Each row comes from the steps of one walk. Every step used is in the known rows, and no mark comes twice. Write the walk behind each row, first mark first.
(in the rows, 128 means zero)
Known rows:
rusu bizakan biti ruvu: [133 152 108 125 133 149  96 122 161 103 173 140 125 124  73 169 134 112
  98]
levofa ruvu: [150 124 125 126 121 132  79  97 140 126 126 154 122 126 115 169 140  99
 109]
zumul lusa: [165  97 138 142 105 152  94  92 173 147 142 138 104 127 107 162 135 106
 124]
zumul lusa ruvu rusu: [181  94 121 146 108 140 134 111 193 164 138 133 143 133  89 185 148  95
 117]
bizakan kala zumul: [164 153 123 147  90 124  69  49 160 105 163 172 143 124 112 205 124 114
 131]
kala zumul lusa ruvu levofa bizakan biti: [174 124 109 198 140 114  73 101 217 129 147 148 134 111 132 171 129 131
 119]
rusu bizakan: [134 148 137 124  93 149  70  83 150 110 164 104 122 108  85 152 145 129
  95]
biti bizakan lusa: [141 126 130 136 116 151 129 100 183 167 184 133 131 105 109 147 118 102
  88]
zumul lusa bizakan kala ruvu levofa: [198 149  87 147 120 125 100  84 166 132 169 121 121 130 148 158 144 148
 112]
levofa ruvu rusu bizakan biti: [143 161  85 146 136 131  77 123 170 124 155 139 132 124 102 161 187  97
 102]
bizakan lusa ruvu: [164 122 129 136 115 158 134  84 175 137 154 148 160  88  95 186 105  90
 108]
ruvu levofa bizakan: [147 127 126 155 106 130  66  86 172 108 163 106 105  98 124 140 147 157
  78]
lusa ruvu rusu bizakan kala zumul: [159 182 106 142  94 104  85  72 172 104 168 131 187 117  92 205 145 121
 116]
lusa ruvu rusu bizakan kala: [164 162  94 109 106 128 115  85 150  97 175 109 170 113  84 206 143 127
  94]
bizakan kala zumul lusa: [175 133 124 158 101 121  73  66 178 124 152 170 133 134 128 197 128 110
 151]
bizakan kala ruvu: [178 150 106 137 108 143  97  70 136  99 147 165 129 136 121 197 131 104
 127]
ruvu rusu: [154 118 123 147  87 149 105  90 181 146 157 140 127 124  85 170 169 105
 102]
lusa ruvu levofa bizakan biti: [167 124  95 156 141 138  95  98 174 106 163 130 132  96 107 179 124 138
  80]
zumul lusa bizakan: [178 123 129 118 102 146 106  93 176 154 156 105 116 113 108 147 141 113
  98]
zumul lusa ruvu: [179  91 131 129 114 148 119  95 167 147 133 135 133 127  94 187 114 101
 121]
rusu bizakan kala zumul lusa ruvu levofa: [165 150 108 162 116 101  62  72 175 111 172 118 161 121 122 183 117 166
 125]

Which walk is each row?
[169 161 120 138 112 109  76  74 166 105 153 128 167 123 112 199 112 123
 138]  rusu bizakan kala zumul lusa ruvu
[164 147  98 107 128 151 126 115 169 129 174 147 130 115  77 178 129  98
  85]  lusa bizakan biti ruvu
[191 182  87 126  98 128 123  82 163 124 165 130 149 127 119 179 172 103
 101]  lusa bizakan kala ruvu rusu
[178 128 100 118 141 146 130 130 189 150 165 143 119 128  95 168 132  93
 102]  zumul lusa bizakan biti ruvu
[153 127 100 170 129 143  71  96 182 106 175 136 102  98 118 155 149 145
  83]  ruvu levofa bizakan biti
[136 143 120 158 138 126 104 125 204 110 174 129 133  87 134 132 127 137
  84]  biti ruvu levofa bizakan lusa
[152 144  96 145 138 132 118 145 203 112 158 152 127 122  96 169 165  89
  89]  levofa bizakan biti ruvu rusu
[173 152  99 164 124 119 117 134 239 173 161 162 145 138  98 166 167  83
 123]  kala zumul lusa bizakan biti ruvu rusu
[155 139 113 143 126 150  84  99 174 100 155 141 108 102 106 170 145 101
  93]  levofa bizakan biti
[148 141 109 130 145 140 102 130 176  93 154 153 116 115 100 172 131  95
  92]  levofa bizakan biti ruvu
[152 178  91 115 124 108  80 103 141  95 162 125 146 125 119 177 174 118
 101]  levofa ruvu rusu bizakan kala
[191 141 105 101 110 136 111  79 156 127 172 117 127 113 120 181 130 119
 105]  zumul lusa bizakan kala
[143 152  99 152 107 154  91 107 188 126 178 127 126 115  76 164 181 107
  97]  ruvu rusu bizakan biti
[157 130 109 101 113 135 113  82 136 128 190 134 125 133 104 188 113 125
  86]  biti bizakan kala
[155 147 133 168  97 110  87 101 211 150 140 116 164 127  96 163 159 109
 127]  kala zumul lusa ruvu rusu bizakan
[174 143  93 161 111 135  84  70 144 105 167 155 120 137 131 183 137 149
 116]  bizakan kala ruvu levofa
[128 155 119 126 105 130 103 128 179 121 165 112 139 130  74 151 167 118
  88]  biti ruvu rusu bizakan
[148 145 117 126  98 136 109  98 169 127 159  97 160 112  71 171 156 117
  88]  lusa ruvu rusu bizakan
[157 180 101 157 123  82  56 107 184 120 141 144 152 141 144 168 176 110
 141]  levofa ruvu rusu bizakan kala zumul lusa
[130 162 134 141 106 156  88  88 179 117 176 114 139  80 105 142 139 114
 102]  rusu bizakan lusa
[152 175  94 154 111 127  65  75 140  86 177 116 129 126 129 161 147 167
 107]  rusu bizakan kala ruvu levofa
[169 138  98 175 135 116  91 117 220 162 175 155 129 130 113 154 137 133
 114]  kala zumul lusa bizakan biti ruvu levofa
[158 185 106 131 108 136  77  76 132  79 159 127 134 127 117 175 143 124
 117]  rusu bizakan kala ruvu
[163 138  84 131 131 142 111 114 180 137 194 137 125 116  89 161 134 142
  75]  lusa bizakan biti ruvu levofa
